In the rows, 128 means zero.
Known rows, with every step that occurs:
davaz/fubo/sokim/popog/fosif: [142 105  67 132 133 103 146  83 145 150 117 192 137 195 107  77 140  83
 154 159 137 123 162 153 102]
fosif/popog/davaz: [110 115 104 123 109 127 110  64 135 136 154 138 107 161  94  99 138  74
 151 151 158  92 192 123 127]
davaz/fubo/sokim/popog: [139  85  68 115 137 112 121 103 130 168 122 202 139 197  99  90 142  73
 151 149 120 149 151 145 124]
davaz/fubo/fosif/deze/popog: [111 142  52  85 120  94 162 127 139 136 117 139  85 164 111 113  93 124
 115 133 175 116 171 130 142]
davaz/fubo/fosif/deze/popog/fadat: [113 137  67  84 128 109 137 115 129 154 121 138  84 129 119 117  85 126
 124 137 170 113 192 137 141]
fadat/popog/fosif/davaz/fubo/sokim: [141 127  73  69 118 104 139  98 144 138 150 169 109 178 130  79 119  59
 174 158 140  88 168 135 128]
popog/fosif: [127 125  96 123 128 107 141  93 165 146 138 134 109 160 115  93 132  92
 144 146 145  74 153 156 125]
davaz/fubo/sokim: [119  96  69  83 149 132 114 112 125 152 133 192 130 188 108  87 134  73
 159 146 129 122 141 133 140]
deze/popog/davaz/fubo: [126 110  51 112 106 141 125  99 117 137 133 137  87 148  99 106 128  99
 148 160 154  91 182 142 123]
fadat/popog/fosif/davaz: [144 136 100  90 101  90 144  92 170 146 162 123  93 149 129  97 122  69
 157 145 142  68 174 148 128]
fubo/davaz: [121 119  70 106 128 116 127 103 159 150 147 165 123 161 112  82 127  75
 129 128 141 118 146 170 165]
fadat/popog: [150 104 116 101 126 108 101 117 159 156 150 141  98 148 117 104 137  64
 158 136 110 109 134 139 155]
fubo/fosif/davaz: [106 132  61  65  95  89 161  97 156 162 164 142 111 182 120 107 106  73
 140 117 150 111 173 138 157]
popog/fadat: [122 101 114 106 138 130  92  99 138 179 147 144 110 130 119 111 129  86
 152 134 125 101 166 151 142]
deze/popog/davaz: [136 116  87 132 107 142 114  91 142 148 151 123  91 145 100 110 139  82
 141 147 152  83 186 143 119]
fadat/popog/fosif/deze: [153 156 139 118 134  70 138 100 178 140 138 122  92 144 129  91 122  86
 133 150 140  69 164 138 129]
fosif/davaz/fubo: [105 111  50  60 110 107 148 106 125 158 147 152 103 170 113 105 112  87
 149 143 144  97 174 144 143]
fosif/davaz: [110 115  87  78 111 110 140 100 148 167 160 138 108 169 111 111 122  73
 143 134 142  90 176 145 140]
sokim/fubo/fosif: [141  87  57  95 106  83 142 105 148 159 157 144 103 185 123  94 114  82
 123 123 161 123 137 155 187]
fosif/davaz/fubo/sokim/popog/fadat: [129  93  71  88 123 120 117  80 115 192 142 194 132 171 114 100 123  66
 159 146 130 135 203 149 115]
popog/davaz/fubo/fosif/deze: [108 161  49  95 103  69 168  93 140 143 145 146 102 178 105  85  98 101
 122 151 149 100 187 119 154]
fosif/deze: [117 141 121 105 144  91 134 110 156 164 136 139 106 160 112 102 123  91
 118 139 141  89 167 136 138]
popog/davaz/fubo: [119 116  53 105 110 116 129  95 125 148 146 151 104 166  97  90 127  85
 152 161 127  92 171 138 144]
deze/popog: [130 101  95 113 128 141 115 115 145 150 133 134  93 144 108 124 135  93
 141 134 154 100 159 151 125]

Rows:
[126 135 118 112 137 117 129 116 148 152 126 124  87 142 109 122 123 106
 114 138 165  87 179 142 121] | fosif/deze/popog
[105 127  72 113  93 107 133  63 147 131 159 141 110 173  98  94 118  79
 151 138 165 109 187 116 143] | fubo/fosif/popog/davaz
[145 111  71 100 103 105 110 101 133 142 153 144  91 150 108  88 128  71
 165 165 112  99 157 130 153] | fadat/popog/davaz/fubo
[124 160 120 121 142  81 158  95 169 147 129 125 105 159 117  92 121 105
 119 150 157  61 175 143 120] | popog/fosif/deze
[142 141  89 131 145  77 160  88 148 153 111 184 134 193 108  75 128  95
 126 164 147 109 181 142  97] | davaz/fubo/sokim/popog/fosif/deze
[148  88 119 135 148 132  87  76 139 193 138 187 139 161 112  99 148  61
 156 135 117 139 175 149 114] | fubo/sokim/popog/fadat
[123 144  71 112 118 115 140 100 124 140 127 128  80 146 100 103 116 110
 122 166 165  79 204 131 119] | fosif/deze/popog/davaz/fubo
[123 122  52  80 121 141 152  94 128 130 132 159 107 175 119  99 114  89
 154 154 182  82 193 148  96] | deze/popog/fosif/davaz/fubo/sokim
[154 123 113 118 121  96 123 102 174 139 147 129  96 146 125  90 136  73
 160 148 126  79 138 148 136] | fadat/popog/fosif
[130  97  56  89 117 107 141  88 126 172 138 197 136 204 103  94 132  63
 150 145 135 139 184 142 117] | fosif/davaz/fubo/sokim/popog
[132  98  61 112  84  94 136  60 130 135 166 137  98 182 110  88 116  78
 131 137 191 115 186 132 169] | sokim/fubo/fosif/popog/davaz
[128 164  81 121 104  98 152  89 153 143 147 119  89 156 105 108 110  97
 111 136 170  91 203 124 131] | fubo/fosif/deze/popog/davaz
[135 119  24 126  81  77 159  79 138 156 141 166 117 189  94  87 121  87
 141 149 130 137 177 138 140] | sokim/popog/davaz/fubo/fosif
[140 125  44  89  86  85 130 101 144 134 159 148  94 165 113  85 111  70
 162 148 119 118 155 121 169] | fadat/popog/davaz/fubo/fosif
[121 124  22 101  89 120 148  97 129 128 141 141  89 162 103 104 109 102
 144 144 161 110 179 136 141] | deze/popog/davaz/fubo/fosif
[139 132  64  72 101  89 154 101 148 134 149 138  85 154 127  89 107  83
 162 157 143  73 170 145 136] | fadat/popog/fosif/davaz/fubo
[122 137  86  95 110  97 162  84 160 150 154 128 106 165 122  99 118  84
 143 142 158  64 185 155 120] | popog/fosif/davaz
[129 135  82 103 106 124 157  90 152 141 140 114  86 150 121 117 118  96
 139 142 185  62 195 159 100] | deze/popog/fosif/davaz
[119 128  44  82 103 121 167 100 132 129 128 127  82 152 119 109 106 113
 144 152 187  70 194 159 105] | deze/popog/fosif/davaz/fubo
[114 153  93  94 127  72 157 110 165 160 145 137 110 174 113 101 108  98
 115 124 149 106 163 128 157] | fubo/fosif/deze
